Each row was made from one small tree. Brackets hold a mark, then the marks that hang from it, in the order of their numbers. Every link used is in the known rows. Write each row's tree.
Known rows:
[j89 j780]: [-5,2,0,16,5,-7,-3,6,-2,-2,-5,8,0,9,-8,7,-7,14,4,6,-4,-2,3,-10,5,5,-14,-3,3,-3,2,-1,2,4]
[j852 [j771 j780 j997]]: [-8,9,-1,31,-4,-14,-9,-7,3,5,-15,5,-11,8,-2,9,-10,20,9,2,0,-9,-3,-4,3,-8,-6,2,-12,13,10,-6,-4,-2]
[j89 [j780 [j771 j332 j371 j997]]]: [-1,-8,4,27,6,-11,-4,2,2,0,-11,6,-3,2,-6,16,-1,30,9,2,0,1,13,-19,11,-2,-10,-6,-5,-6,1,4,0,-1]
[j771 j124 [j371 j524] j493]: [-8,3,5,29,4,-13,-11,16,-9,-24,-28,-1,-9,7,-10,14,2,17,7,-4,2,-11,9,-10,-1,-5,7,-1,10,-11,-13,5,0,4]
[j89 [j780 j24 [j771 j84 j371]]]: [-4,-4,8,27,9,-15,4,6,-5,-2,-15,-6,-1,-5,-2,8,11,28,7,12,-1,-3,12,-13,6,7,-8,-6,0,-5,3,9,3,-3]
[j704 [j780 j89]]: [-7,-1,11,14,1,-6,1,3,-7,8,-3,14,-8,-2,-17,-7,2,8,4,-1,-5,7,3,-12,5,-8,0,1,1,-3,4,0,-3,4]
[j757 [j771 j84 j493 j997]]: [-10,4,0,25,16,-6,-4,4,-4,-2,-13,13,-14,0,3,8,10,13,10,2,4,-12,4,-2,0,-13,-5,14,0,7,0,14,7,1]
[j699 [j780 j24 [j771 j997]]]: [5,-12,1,16,4,-6,5,1,-5,10,-24,-2,-10,-13,1,8,3,8,8,4,0,-7,2,-26,14,1,-1,-1,-5,11,4,11,0,-12]
[j780 j24]: [-8,0,14,13,1,-11,2,5,-10,3,-16,2,-1,-13,-2,1,6,5,6,8,0,-5,-3,-8,8,4,1,1,2,1,3,6,-1,-1]
[j997 [j771 j84 j689]]: [0,1,-7,12,-5,-5,-1,6,-8,-8,-9,4,-7,1,-3,0,3,9,13,10,-4,-2,6,2,17,0,-5,16,-5,2,11,19,1,-7]
[j704 j780]: [-4,3,0,15,-3,-1,-3,3,-7,0,-5,16,-5,2,-22,-3,-1,4,1,-2,-5,5,0,-10,3,-12,-4,0,4,-2,2,-2,-2,9]
[j330 [j308 [j371 j524]]]: [6,11,-1,2,-5,-13,-16,-3,-6,-4,-3,10,-8,6,-18,0,-9,-1,5,-7,2,-1,1,-4,9,1,2,-4,11,-5,-1,-5,-2,19]
[j997 [j771 j84 j332 j780]]: [1,-2,-12,27,-9,-8,-5,-3,-4,-13,-9,4,-5,4,-3,8,14,20,13,4,-2,4,9,-4,17,-9,-4,14,-6,-4,9,18,0,-13]
[j780 j771]: [8,-7,1,10,-1,-12,7,-6,-4,3,-10,-1,-1,-3,-6,-4,-1,9,3,2,-4,7,7,-16,12,5,-2,2,-2,5,1,-2,3,2]
[j997 [j771 j332 j371]]: [0,-2,-4,10,3,-10,-8,-2,-15,-4,-9,6,-3,-4,-10,10,1,17,15,-4,-6,7,13,-4,19,-12,-1,9,-2,-10,5,14,-4,-11]
[j997 [j771 [j371 j524] j780]]: [-3,4,-13,15,-2,-13,-9,3,-14,-8,-16,5,-3,0,-12,4,2,15,5,5,-6,0,6,-3,13,-13,-9,9,-2,-1,0,4,-1,-6]
[j780 j89 [j771 j332 j371]]: [2,-16,21,16,6,-21,4,-6,-3,10,-11,-4,-2,-12,3,1,10,30,15,-4,-3,11,22,-24,20,1,10,1,-5,-7,3,9,-1,-11]
[j177 j124]: [-4,7,4,5,1,-5,9,-8,-5,0,-15,2,3,2,-14,1,-11,7,6,-1,5,8,-2,-6,10,0,1,9,1,-5,1,-4,3,4]
[j699 j780]: [6,-3,-8,6,2,0,-4,2,-5,3,-16,4,-3,1,-4,9,-6,1,7,-3,-6,-5,1,-22,13,0,-2,1,6,7,3,7,0,-8]
[j89 [j780 [j771 j124 j493 j997]]]: [-4,-7,1,31,6,-11,3,4,2,-4,-12,1,-12,9,-5,10,-3,22,3,7,0,-3,5,-15,3,4,-11,-4,-8,0,-3,3,2,2]
[j997 j771]: [1,1,-9,2,1,-7,0,-2,-16,0,-4,6,-6,-1,-11,-2,-6,2,6,4,-8,5,2,1,15,-4,-8,12,-3,1,5,6,-1,-5]
[j757 [j771 j124 j689]]: [-8,-6,6,15,2,-15,2,9,-1,-3,-16,14,-13,-3,-4,-1,-4,6,4,4,0,-8,5,-5,9,3,-2,19,-1,14,-2,9,5,4]
[j757 j771]: [-5,1,1,5,10,-12,0,1,-8,5,-7,14,-5,-6,-5,-2,-2,3,4,0,-4,-2,5,-4,6,-4,-7,14,5,9,0,2,6,5]
[j699 [j780 j24]]: [1,-4,1,10,3,-4,-1,6,-8,5,-22,1,-4,-9,0,9,2,2,8,3,-3,-9,0,-21,12,2,-1,0,4,6,4,12,-1,-11]
[j757 [j771 j124 [j371 j524]]]: [-5,1,2,14,9,-18,-2,9,-11,-7,-18,12,-13,-6,-11,3,-2,11,2,0,-1,-7,11,-4,4,-6,-2,12,9,4,-7,-1,6,6]
[j308 j371]: [0,13,-5,8,5,-15,1,-1,-5,0,2,-1,2,6,-18,7,-5,6,9,0,-4,0,-5,-7,11,0,4,-3,0,6,1,-4,-6,6]
[j997 [j771 j689]]: [-2,-1,-5,5,-4,-7,-2,4,-10,-1,-9,8,-6,-1,-7,-1,-5,4,10,7,-6,0,2,-1,18,-1,-8,14,-7,4,8,13,-2,-6]
[j997 [j771 j332]]: [3,-3,-6,9,-3,-8,-4,-3,-11,-3,-3,8,-5,-2,-8,5,-1,8,13,-2,-5,8,8,-4,18,-6,-5,12,-4,-7,8,12,-2,-8]
[j704 [j780 j24 [j771 j332]]]: [-1,-8,10,26,-5,-10,3,1,-6,4,-11,7,-5,-12,-15,-2,12,13,7,1,-1,8,8,-16,7,-6,0,-1,-3,-6,5,8,-1,3]
[j704 [j780 j771]]: [3,-4,0,17,-3,-6,4,-1,-6,3,-6,9,-6,0,-21,-7,2,7,0,-1,-5,10,6,-15,5,-8,-4,0,0,0,2,-2,0,8]
[j699 [j780 j24 j89 j771]]: [4,-15,10,11,6,-13,9,1,-6,16,-20,-8,-8,-16,6,0,8,10,11,5,-3,-3,8,-28,17,9,3,1,-3,8,6,14,0,-17]

Which tree is each row?
[-2,-6,-4,22,-2,-10,-3,1,-10,-13,-10,3,-13,5,-7,9,2,12,13,-3,-2,3,8,-3,13,-5,1,13,-7,-9,1,19,-3,-9]
[j997 [j771 j124 j332 j493]]
[-15,-5,10,38,-2,-19,-3,6,-6,-16,-34,-3,-8,-2,-8,11,11,28,-3,5,0,-11,3,-12,9,-8,8,1,-3,8,-11,5,-5,-8]
[j771 j124 j371 [j780 j24]]
[-5,-16,18,33,-6,-16,12,7,1,1,-30,-2,-17,-16,2,2,6,16,6,15,6,-9,1,-15,15,9,4,4,-17,12,0,10,-1,-3]
[j780 j24 [j771 j124 j689 j997]]
[-8,0,4,32,-4,-10,-1,1,4,-8,-14,-1,-3,6,4,1,19,25,6,9,0,-4,4,-12,10,-2,3,6,-1,6,5,9,2,-8]
[j771 j84 [j780 j89]]
[-13,6,1,44,-3,-16,-7,-3,4,-6,-21,0,-19,15,-1,13,-6,22,9,0,3,-13,-2,-3,-2,-7,-1,3,-14,11,3,1,-5,-3]
[j852 [j771 j124 j493 j780 j997]]
[5,-16,4,19,-3,-10,7,7,-2,2,-28,-6,-10,-10,2,6,3,8,8,6,-1,-8,5,-26,17,10,3,3,-5,12,3,17,-1,-12]
[j699 [j780 j24 [j771 j124 j689]]]
[-10,-5,-7,29,-8,-13,-2,7,-3,-15,-19,1,-12,10,-3,5,4,13,7,6,-2,-7,1,-3,12,-5,-4,16,-13,7,-1,20,-4,-10]
[j997 [j771 j124 j493 j689 j780]]
[-9,-5,13,22,-4,-11,-6,15,-2,-16,-29,5,-8,2,-8,11,-5,20,6,2,-1,-11,7,-11,15,1,10,5,0,5,-6,10,-4,-2]
[j771 j124 j371 j689]
[-4,-4,-10,30,-13,-11,1,6,-2,-19,-18,1,-14,8,-4,2,7,16,6,12,-2,-6,4,-1,16,-1,-2,18,-11,9,4,18,-1,-10]
[j997 [j771 j84 j124 j689 j780]]
[11,-10,-8,12,3,-1,1,-2,-2,8,-19,2,-10,-3,-3,9,-4,7,6,-1,-3,-4,4,-27,15,-2,-3,0,-3,12,2,6,0,-9]
[j699 [j780 [j771 j997]]]
[-7,-15,28,21,8,-20,16,-2,-6,21,-18,-5,-14,-25,8,-6,12,19,9,13,3,0,5,-18,15,7,4,1,-16,7,4,7,-1,-10]
[j780 j24 j89 [j771 j997]]
[0,-10,12,21,-2,-11,4,-2,-2,9,-4,9,-8,-6,-14,-7,8,16,8,-3,-4,14,13,-19,10,-6,2,1,-4,-7,5,5,-2,1]
[j704 [j780 j89 [j771 j332]]]
[2,0,-6,17,2,-7,-7,-1,-14,-11,-9,3,-4,-2,-7,11,9,22,17,-1,-4,4,17,-2,18,-12,1,11,0,-12,7,19,-2,-13]
[j997 [j771 j84 j332 j371]]
[0,-10,8,30,7,-10,-7,-4,0,-1,-20,1,-4,-3,0,18,8,29,15,-7,3,1,14,-21,12,-12,4,-2,-7,-6,-2,12,-2,-6]
[j780 [j771 j332 j371 j493 j997]]
[-5,-7,17,25,1,-13,11,2,-7,9,-10,1,-10,-13,-9,-12,19,16,6,8,-1,7,10,-14,6,-2,3,1,-4,-3,7,9,0,-1]
[j704 [j780 j24 j89 [j771 j84]]]
[-19,2,13,29,9,-2,-19,15,2,-6,-31,11,-6,2,2,24,3,25,17,-1,6,-19,1,-13,9,-17,3,1,-7,2,-4,19,-6,-5]
[j771 j371 j493 j689 j997]
[-3,-5,6,26,5,-14,7,5,-2,-2,-11,-5,-2,-3,0,4,10,22,6,15,-1,-2,9,-13,6,11,-10,-4,-2,-3,6,8,4,-1]
[j89 [j780 j24 [j771 j84]]]
[3,-19,10,34,-11,-12,3,2,9,-5,-22,5,-15,-3,-1,9,-1,21,11,2,5,-1,9,-21,19,4,5,6,-16,5,1,9,-2,-1]
[j780 [j771 j124 j332 j689 j997]]
[5,-14,7,9,5,-10,2,3,-1,11,-22,-4,-5,-7,4,5,2,16,13,0,-5,-3,13,-30,20,4,4,2,-3,9,4,15,-1,-17]
[j699 [j780 j89 [j771 j371 j689]]]
[-6,-4,4,19,8,-9,-6,0,-2,6,-10,21,-12,-8,-2,10,0,12,11,-4,3,-3,6,-9,10,-12,-5,14,-3,4,3,7,4,1]
[j757 [j771 j332 j997]]
[-6,0,-5,15,8,-11,-2,3,-18,-12,-15,-1,-12,4,-11,7,0,14,7,0,-6,-1,8,1,10,-10,1,10,-3,-3,-6,14,-4,-9]
[j997 [j771 j124 j371 j493]]
[-8,-5,5,30,3,-17,-3,0,4,-3,-10,10,-7,-4,6,4,20,24,12,1,2,-2,14,-11,11,-7,0,18,0,3,6,16,7,-7]
[j757 [j771 j84 j332 [j780 j89]]]
[-5,-7,-5,20,-5,-16,6,-2,-10,-5,-11,1,-16,3,-8,-4,1,12,1,7,-6,3,3,-3,15,-4,-2,14,-12,8,-1,7,-3,-11]
[j997 [j771 j124 [j780 j89]]]
[1,5,-9,10,6,-6,-3,1,-18,-8,-9,1,-5,-1,-9,5,5,16,10,4,-6,2,11,2,14,-10,-2,10,1,-3,4,13,-1,-10]
[j997 [j771 j84 j371]]
[-16,-2,8,30,3,-14,-6,1,4,-2,-16,-1,0,9,6,4,15,20,8,0,-1,-5,-1,-16,4,-6,0,4,-4,4,-3,12,-2,-8]
[j771 j493 [j780 j89]]
[-11,-9,4,37,-19,-13,-3,11,11,-19,-28,6,-10,11,-4,5,1,16,0,8,1,-12,-4,-15,13,4,2,10,-10,16,-4,9,-2,-1]
[j771 j124 j689 j780]
[5,-9,0,21,5,-6,4,3,-5,1,-24,-10,-5,-7,6,8,15,11,12,4,-1,-7,7,-24,10,4,2,0,1,5,5,21,2,-14]
[j699 [j780 j24 [j771 j84 j493]]]
[2,-12,4,17,2,-8,2,7,-1,4,-27,-7,-4,-9,7,8,9,8,13,4,-1,-10,5,-27,13,6,0,1,-3,8,5,23,0,-14]
[j699 [j780 j24 [j771 j493 j689]]]
[8,-12,6,27,-11,-10,0,1,8,-8,-15,-1,0,-2,4,5,12,22,17,3,3,3,16,-19,18,8,4,7,-5,-3,10,17,3,-3]
[j780 [j771 j84 j332 j689]]
[-15,-5,15,26,-2,-18,1,1,-1,5,-18,0,-2,-7,4,-2,14,18,4,9,-1,-5,-2,-15,11,0,1,4,-6,8,2,7,-2,-9]
[j771 [j780 j24 j89]]
[-11,-1,5,28,5,-12,-1,13,1,-14,-19,7,-14,4,4,4,10,13,10,5,4,-13,9,-2,3,0,2,19,1,8,-1,21,7,1]
[j757 [j771 j84 j124 j493 j689]]
[-3,-12,13,23,-5,-12,9,5,-1,5,-10,7,-14,-3,-15,-11,4,14,4,3,-3,8,9,-17,10,-1,3,4,-7,2,2,5,-2,3]
[j704 [j780 j89 [j771 j124 j689]]]
[-6,-20,31,28,4,-21,11,-3,-1,19,-17,-3,-13,-26,11,1,17,26,17,7,6,3,11,-23,19,5,8,2,-17,-2,7,14,-2,-13]
[j780 j24 j89 [j771 j332 j997]]
[13,-13,-6,12,-1,-5,-1,-2,0,4,-16,0,-3,-2,-1,10,0,9,11,-5,-4,1,10,-29,17,2,0,1,1,3,5,11,1,-11]
[j699 [j780 [j771 j332]]]
[-1,-10,6,30,8,-12,3,-1,-4,-6,-24,-4,-14,0,-6,11,2,23,4,-1,1,-3,9,-16,8,-8,6,-1,-8,5,-11,5,-1,-3]
[j780 [j771 j124 j371 j493 j997]]
